Every row comes from one small tree of marks. Brackets hold a mark, then the marks that hang from it, in alphabetical order. Every link used is in the known rows. Which tree was each row made from?
Known rows
{fube mepur}: [ 21  -1 -28  14 -35  -5  13 -35  47 -23  15   8 -26   1  -4 -23 -28  35
  12  -2]
{debo mepur}: [ 22  -5 -34  15 -39  -3  17 -46  43 -23  14   4 -19  -6  -9 -12 -30  24
  20  -1]
{nomezup {mepur debob sufozad vadi zufeto}}: [ 27 -20 -42   0 -14  -1  15 -40  38  59 -26  -7 -26  18  11  15 -30  36
   1   4]
{zufeto {nomezup {mepur debob sufozad}}}: [ 26 -14 -32   2 -24 -22  22 -24  40  22   4   4 -34  10  11  23 -33  35
  -9  16]
{nomezup {mepur debo vadi zufeto}}: [ 25 -37 -55   5  -2   6  25 -32  39  48 -31 -14  -7  25  24 -18 -14  19
  13 -21]
{mepur nomezup}: [ 36  -9 -47  12 -25  -2  26 -16  38  11  -7   7 -20   6   7 -14 -25  29
  15  -1]
{mepur debo debob nomezup {sufozad tafu} vadi zufeto}: [ 57 -22 -19  13 -13  16  16 -41  28  56 -36 -28  10  16  31 -18 -53  58
  27  -7]
{zufeto {nomezup {mepur {debo fube} debob sufozad vadi}}}: [ 17 -37 -11  10  -7 -20  18 -35  31  40 -18 -20 -28  19  33   9 -51  38
  15   1]
{fube {mepur debo debob vadi}}: [ 20 -23  -5  14 -23   8   6 -56  50   0  -1  -2  -9   1  15 -13 -42  44
  35 -16]
{tafu vadi}: [ 23   9 -35  30 -25  -7  14 -39  47 -20  12  39  -7 -10 -16  -8 -13  19
  15 -18]
{debo fube {mepur debob nomezup zufeto}}: [ 46 -17 -73  -1 -41 -33  14 -36  41  13 -10  -3   9   0  26 -22 -57  59
  34 -10]
{tafu debob vadi}: [ 40   6 -34  22 -29  -4  25 -39  42 -37  22  28  -4 -11 -19  -9 -14   7
   7 -22]
{sufozad {tafu vadi}}: [ 39  11 -18  41 -23  -1  12 -41  51 -29   9  32   6 -11 -18 -27 -11  28
  10 -17]
{mepur nomezup zufeto}: [ 48 -12 -76   1 -25 -10  25 -11  35  29 -20   3  -6  14  18 -23 -30  35
  14  -9]
{fube {mepur debo vadi {zufeto nomezup}}}: [ 29 -34 -33  -2 -31 -12  13 -21  23  24 -14 -14   6  33  42 -44 -47  42
  23 -17]
{fube {mepur {sufozad tafu}}}: [ 35  10   5  27 -35   7   9 -43  38 -15  16 -13 -26   6 -11 -29 -40  47
   3  16]
{nomezup mepur}: [ 20 -14 -49  12 -14  -6  27 -27  53   6  -1  10 -32   5  -4  -4  -5  16
  -3  -1]
{nomezup {mepur debob vadi zufeto}}: [ 30 -29 -57  -2 -11  -5  18 -32  51  44 -29   7 -10  14  16   2 -17  33
   7 -12]
{mepur {debo fube} nomezup {sufozad tafu} vadi zufeto}: [ 51 -23 -21  20  -7   2  17 -31  19  51 -41 -42  -1  27  32 -42 -57  51
  28  -8]
{nomezup {mepur debob sufozad}}: [ 23  -5 -33  11 -17  -5  20 -44  52  16   2   3 -40  -3  -6  26 -25  31
  -4  12]

Which tree is each row?
[ 39 -26 -69   4 -10  -9  23 -42  60  24 -18   2  -5  -1  20   3 -19  30
  11 -23]  {nomezup {mepur debo debob zufeto}}
[ 30   2 -38   9 -34 -27   6 -38  31   6  -3 -15 -32  13   4 -29 -57  50
  12   3]  {debo {fube {mepur sufozad zufeto}}}
[ 53  -1 -24  26 -28 -15  14 -33  25  10  -3   3  22  11  17 -30 -39  40
   7 -16]  {mepur debo {sufozad {tafu vadi}} {zufeto nomezup}}
[ 18 -35 -27  12  -2  10  21 -47  55  27 -17  -1 -15   4  16   8 -18  26
  20 -16]  {nomezup {mepur debo debob vadi}}
[ 17 -34 -11   5 -10  -4  20 -35  32  45 -13 -14 -23  19  29  17 -39  32
   8   5]  {zufeto {nomezup {mepur debo debob sufozad vadi}}}
[ 42 -15 -49  -4 -41 -49   6 -24  44  -4  -4   8  -4   9  32 -30 -62  63
  17 -11]  {debo {fube {mepur debob {zufeto nomezup}}}}
[ 23 -14 -29  16 -11   1  21 -55  52  18  -1  -9 -33  -5   3  25 -29  29
   6   0]  {nomezup {mepur debo debob sufozad}}
[ 69  -6 -37   5 -38 -15  22 -24  19   4   1 -38  -4  22  19 -57 -59  57
   2   4]  {debo {fube {mepur nomezup {sufozad {tafu debob}} zufeto}}}
[ 37 -26 -21   4 -15 -24  11 -36  23  41 -36 -19 -14  16  36  -2 -74  46
  28 -11]  {mepur {debo fube} debob sufozad vadi {zufeto nomezup}}
[ 42  -5 -51   0 -39 -31   7 -33  33  25  -8 -14 -13  12  26 -21 -67  74
  20   4]  {debo {fube {mepur debob nomezup sufozad zufeto}}}
[ 34 -25 -41  -2 -24 -13  19  -8  25  33 -31   5  -9  27  25 -22 -39  27
  11  -9]  {mepur vadi {zufeto nomezup}}
[ 20 -23 -30  14 -13 -28  26 -24  30  20  -3 -20 -37  18  23  -6 -41  28
   3   3]  {zufeto {nomezup {mepur {debo fube} sufozad}}}
[ 41 -24 -35   2 -16   9  17 -39  24  63 -34 -23  -5  18  32   3 -54  48
  31  -8]  {mepur debo debob nomezup sufozad vadi zufeto}
[ 31 -18 -36   3 -26 -22   2 -41  45  12 -21   2  -9  10  21 -28 -55  56
  30 -16]  {debo {fube {mepur debob vadi zufeto}}}
[ 43 -24 -55  -2 -21  -3  17 -22  37  49 -35   6   2  13  28 -10 -39  47
  25 -12]  {mepur debob nomezup vadi zufeto}
[ 62 -19 -38  13  -6  -8  32 -40  36  11 -12 -41 -13  13  14 -29 -38  25
  -7 -13]  {nomezup {mepur {debo fube} {sufozad {tafu debob}} zufeto}}
[ 29 -22 -10  17  -8  -1  14 -44  28  38 -25 -23 -23   8  24   2 -63  48
  39  -4]  {mepur {debo fube} debob nomezup sufozad vadi}
[ 38 -22 -49  -1 -38 -22  16 -21  32   4   0  -5   4  20  35 -39 -45  42
  16 -16]  {fube {mepur debo {zufeto nomezup}}}
